Known rows, with every way that one mark hangs from another
{lagon {neti {nubor {tefi {nelef pago} tagug}} {nuko vavo}}}: [ 0.46 -0.39 -1.42  2.56 -1.19 -4.24 -1.15  2.02 -0.19 -0.63 -2.53 -1.07
  1.38 -0.32  1.55 -2.35 -2.49  1.22 -0.82 -0.14 -3.51 -8.15]
{neti {nubor tefi} {nuko ruzig vavo} pumis}: [-1.34 -1.28 -2.03 -0.77  2.91 -0.37 -0.92  4.26  8.56  1.24  0.93 -2.58
  0.56 -0.77  2.67  4.04 -1.63  2.82 -1.96  0.85 -6.58 -9.16]
{nuko {neti {nubor {tefi tagug}} pumis} ruzig vavo}: [-1.54 -5.36 -2.67  1.33  1.01 -2.18  2.07  4.89  4.56 -0.44  2.54 -0.82
 -0.94  1.12  3.29  1.73 -1.72  3.63 -2.60  0.34 -2.64 -7.42]
{pumis {neti nubor {nuko vavo}}}: [-0.34 -0.90 -4.07 -0.40  3.94 -1.28 -3.40  2.39  6.78  1.68  0.58 -2.50
 -0.01 -0.65  3.86  3.70 -1.21 -1.56  0.97  3.97 -4.32 -7.46]
{pumis {neti nuko}}: [ 1.16  0.01 -3.48  1.34  3.16 -1.49 -5.39  1.57  5.27  1.23 -0.74 -4.07
 -1.37 -2.17  3.97  5.54 -2.95 -1.96  2.14  5.38 -4.42 -5.49]
{nubor neti {tefi nelef tagug}}: [ 2.09 -0.05 -0.91  4.77 -2.58 -4.21 -2.20  1.21 -0.39  1.40 -0.12 -5.39
 -0.74 -1.14  2.85  0.68 -3.98  1.89  0.37  2.33 -2.74 -5.35]
{pumis {neti nubor}}: [ 0.92  0.26 -4.21  0.89  2.99 -2.90 -3.09  0.78  4.01  1.67  0.94 -4.15
 -0.61 -0.39  5.94  4.53 -2.34 -0.43  2.01  6.42 -5.22 -5.87]
{nuko neti vavo}: [ 0.10 -4.09 -2.76  2.63  1.17 -2.13 -2.85  3.81  5.69 -0.22  2.17 -2.93
 -1.50 -0.75  1.82  1.29 -3.02 -0.21 -1.04  2.88 -2.40 -7.28]
{nuko {neti {nubor {tefi nelef}} pumis} vavo}: [ 1.15 -2.07 -1.30  1.20  0.47 -3.77 -0.79  2.29  3.90  1.16  1.76 -2.30
 -0.52 -0.08  2.39  0.05 -3.08  1.63 -1.25  1.44 -4.64 -7.21]
{nagog tagug}: [ 1.91 -1.63 -1.40  3.17  0.25 -1.86 -3.04  2.29  3.68  1.00  0.67 -5.08
 -0.49 -1.92  3.80  3.04 -4.58  1.72 -1.69  6.16 -4.15 -6.02]
{tefi {nelef pago}}: [ 4.32  1.77 -2.33  5.42  0.49 -5.63 -5.16  3.03  0.98 -0.08 -1.66 -4.49
  0.66 -1.64  3.82  1.09 -4.55 -0.20  0.10  5.42 -5.71 -6.03]
{pago nelef}: [ 2.92 -1.60 -1.52  2.34  1.58 -5.02 -4.22  2.03  3.42 -0.01 -0.43 -5.52
  0.20 -1.57  3.54  3.16 -5.24  0.61  0.18  5.77 -4.60 -6.19]
{nagog {tagug tefi}}: [ 0.11 -2.29 -0.71  2.18 -0.52 -1.11 -1.91  1.94  4.33  2.22  0.06 -4.59
 -0.26 -1.47  2.37  2.71 -3.84  2.65  0.09  5.03 -6.41 -6.52]
{lagon neti}: [ 0.82  0.06 -1.51  1.68  0.40 -2.12 -2.91  1.11  2.91 -1.06  0.87 -3.98
 -1.71 -1.46  3.68  3.12 -4.45  1.16  0.31  3.16 -3.40 -7.26]
{nubor {neti {nuko ruzig vavo} pumis} {tefi nelef}}: [ 0.08 -0.16  0.03  2.01  0.11 -2.24 -2.72  4.26  5.75  1.10  1.78 -3.21
 -0.48 -0.60  1.59  3.62 -1.29  1.27 -1.11 -1.55 -4.47 -8.02]
{neti {nubor {tefi {nelef pago} tagug}} {nuko ruzig} pumis}: [ 2.36  0.87 -1.90  2.92  0.83 -4.26 -0.90  4.38  0.73  0.40 -2.61 -1.28
  1.22 -0.45  4.22  2.34 -2.57  2.60 -1.45  2.27 -6.24 -6.38]
{lagon {neti {nubor {tefi tagug}} {nuko ruzig vavo} pumis}}: [-2.15 -2.44 -1.22 -0.86  1.17 -0.56  1.59  3.77  4.59 -1.18  1.07 -0.03
 -0.71  0.04  3.14  2.80 -2.03  3.70 -2.35 -1.98 -2.73 -8.94]
{zugi {nuko {neti {nubor {tefi tagug}} pumis} ruzig vavo}}: [-2.33 -5.26 -3.45  0.73  0.20 -0.88  1.60  4.95  5.53  2.44  1.19 -1.29
  0.83  0.38  4.38  1.27 -1.24  4.18 -2.45 -0.73 -2.08 -6.15]
{nubor {neti {nuko vavo}} {tefi {nelef pago} tagug}}: [ 1.46 -1.09 -1.19  5.47 -2.97 -4.59 -3.54  3.74  1.81  1.39 -1.78 -3.16
  1.53 -1.38  0.80 -1.15 -2.36 -0.10 -0.52 -0.79 -2.81 -6.90]
{zugi {nuko neti}}: [ 0.32 -2.52 -3.38  2.06  0.02 -1.08 -3.47  2.43  4.80  3.06 -0.22 -4.03
 -0.09 -1.79  3.81  2.41 -2.89  0.71  0.22  3.79 -2.84 -4.52]
{zugi {nuko {neti {nubor {tefi nelef}} pumis} ruzig vavo}}: [-1.11 -2.51 -2.45  0.49  0.89 -2.27 -0.41  3.60  4.72  2.71  1.21 -2.23
  0.88  0.82  3.52  0.94 -0.48  3.14 -1.42  0.28 -4.41 -6.48]
{nuko {neti nubor pumis} ruzig vavo}: [-0.86 -3.52 -2.80  0.32  2.75 -1.96  0.34  5.74  6.36 -0.33  4.13 -0.31
 -1.20  1.31  4.11  3.94 -0.91  1.76 -2.50  1.56 -3.67 -8.15]

Rows
[-1.55 -1.90 -0.64  1.15 -0.13 -0.76 -2.42  4.71  8.81  1.67  2.42 -3.44
 -0.19 -1.17  1.64  4.87 -1.18  1.61 -1.19 -2.14 -4.39 -8.72]
{nubor {neti {nuko ruzig vavo} pumis} tefi}
[-0.70 -1.67 -2.70  1.37  3.65 -0.35 -3.30  5.42  7.33 -0.76  0.76 -2.99
 -0.75 -0.93  2.01  3.97 -1.65  0.59 -1.67  2.84 -4.23 -8.65]
{neti {nuko ruzig vavo}}
[-1.50 -1.50 -3.59 -0.31  2.58 -1.36 -3.44  0.85  7.09  2.55 -0.26 -4.24
  0.62 -0.98  2.37  2.48 -1.16 -0.42  1.66  3.22 -5.69 -7.63]
{pumis {neti {nubor tefi} {nuko vavo}}}
[-2.24 -3.34 -1.72  2.71 -0.64 -0.87 -1.46  4.57  5.28  0.65  1.00 -3.39
 -0.31 -0.44  1.05  2.54 -0.52  1.92 -1.26 -0.88 -2.11 -8.01]
{nubor {neti {nuko ruzig vavo}} {tefi tagug}}
[-1.30 -0.32 -3.21  0.49  4.01 -2.65 -3.10  1.77  3.85  0.90 -0.13 -3.40
 -0.13  0.97  2.25  2.44  0.73  0.12  1.42  3.50 -6.04 -7.74]
{pumis {neti {nubor {tefi nelef}} {nuko ruzig vavo}}}
[ 3.12  1.17 -1.09  0.95  1.06 -2.55 -0.64  2.00  1.54  1.64 -2.06 -2.39
 -0.24 -1.88  4.27  2.11 -5.12  2.53 -1.25  3.16 -5.02 -5.73]
{neti {nubor {tefi nelef tagug}} nuko pumis}
[-0.05 -1.40 -0.42  1.22 -1.25 -1.01 -3.20  3.34  8.95  2.88  1.51 -3.95
  0.19 -2.69  1.67  3.62 -3.26  0.69 -0.76 -1.93 -4.13 -8.10]
{nubor {neti {nuko vavo} pumis} tefi}
[-2.97 -2.02 -3.96 -0.24  3.80 -1.11 -2.64  2.23  6.92  1.32  0.53 -3.67
  0.11  0.45  2.34  3.86  0.92  0.45  1.23  2.93 -5.97 -8.24]
{pumis {neti {nubor tefi} {nuko ruzig vavo}}}
[-0.59 -2.34 -2.76  0.78  1.14 -0.82 -0.75  2.77  5.25  1.43 -1.28 -3.08
  0.72 -1.54  2.02  0.28 -3.09  2.26 -1.60  2.40 -4.02 -7.93]
{neti {nubor {tefi tagug}} {nuko vavo}}
[ 0.05 -3.67 -1.93  2.14  1.12 -3.70  1.69  4.50  1.45 -0.86  1.97 -0.47
 -1.36  1.71  3.22  0.44 -1.90  3.23 -2.49  0.83 -2.73 -6.85]
{nuko {neti {nubor {tefi nelef tagug}} pumis} ruzig vavo}
[ 1.70 -0.52 -2.52  3.56  0.00 -4.31 -2.11  3.39  1.58  0.91 -3.21 -2.41
  2.29 -0.95  1.84 -2.01 -2.84  1.01 -1.33  2.21 -5.01 -7.31]
{neti {nubor {tefi {nelef pago} tagug}} {nuko vavo}}
[-0.06 -0.71 -2.37 -0.88  4.12 -0.41 -0.90  5.90  8.23  0.33  1.92 -0.89
 -0.09 -0.43  4.33  5.21 -1.66  1.71 -2.62  1.64 -5.10 -9.01]
{neti nubor {nuko ruzig vavo} pumis}
[-0.55  0.00 -3.49 -0.24  2.37 -1.61 -3.77 -0.53  5.16  3.06 -1.27 -4.82
  0.12 -1.41  3.21  4.16 -1.59 -0.22  2.63  5.04 -6.72 -6.27]
{pumis {neti {nubor tefi} nuko}}
[ 0.18 -2.01 -2.58  0.31  2.47 -2.12  0.13  4.36  4.55  0.14  3.15 -0.94
 -1.72  0.96  5.01  5.58 -1.34  1.95 -1.42  3.48 -4.67 -6.83]
{nuko {neti nubor pumis} ruzig}
[ 2.91  0.64  0.16  2.92 -2.00 -2.91 -2.06  2.39  1.76  2.09 -0.67 -3.13
 -0.93 -2.22  3.25  3.04 -4.67  1.32 -0.43  0.08 -2.92 -5.19]
{nubor {neti nuko pumis} {tefi nelef tagug}}
[ 2.13  0.70 -0.66  1.11 -0.34 -1.15 -3.39  3.62  6.77  2.53  1.53 -2.84
 -0.79 -2.58  4.19  6.45 -3.74 -0.26 -0.42  0.79 -3.84 -6.49]
{nubor {neti nuko pumis}}
[ 1.31  0.64 -2.22  2.62  0.56 -4.11 -3.69  2.55  3.73  1.83 -2.54 -3.58
  2.65 -1.20  1.04 -1.13 -1.94  0.38 -0.51  2.67 -7.22 -8.39]
{neti {nubor {tefi {nelef pago}}} {nuko vavo}}
[ 0.62  0.62 -3.89 -0.39  3.54 -1.47 -3.65  1.07  4.83  2.27 -0.33 -3.19
 -0.54 -1.06  4.89  5.31 -1.66 -1.40  2.05  5.84 -5.41 -6.03]
{pumis {neti nubor nuko}}
[ 1.02 -0.89 -1.92  1.89  0.25 -3.93 -1.73  0.02  0.64  1.65  0.01 -4.15
 -0.78  0.17  1.95  0.27 -2.14  1.43  0.68  5.09 -5.84 -6.06]
{nuko {neti {nubor {tefi nelef}}}}
[ 0.09  0.15 -2.95  0.49  2.81 -2.88 -3.76  0.36  3.97  2.07 -0.95 -3.91
  0.34 -0.51  2.20  1.19 -1.30 -0.78  1.77  3.66 -5.79 -7.02]
{pumis {neti {nubor {tefi nelef}} {nuko vavo}}}
[-2.64 -2.22 -1.43  1.74 -0.11 -0.65 -3.08  3.70  7.56  1.42  1.64 -4.58
  0.00 -0.59  0.30  3.45  0.27  1.18 -0.44 -0.44 -4.43 -8.91]
{nubor {neti {nuko ruzig vavo}} tefi}
[ 0.32 -2.60 -0.76  2.15 -1.77 -1.28 -1.59  4.16  6.70  2.02  0.94 -2.77
 -0.15 -2.42  2.41  2.74 -4.08  1.44 -1.57 -2.31 -1.74 -7.13]
{nubor {neti {nuko vavo} pumis} {tefi tagug}}
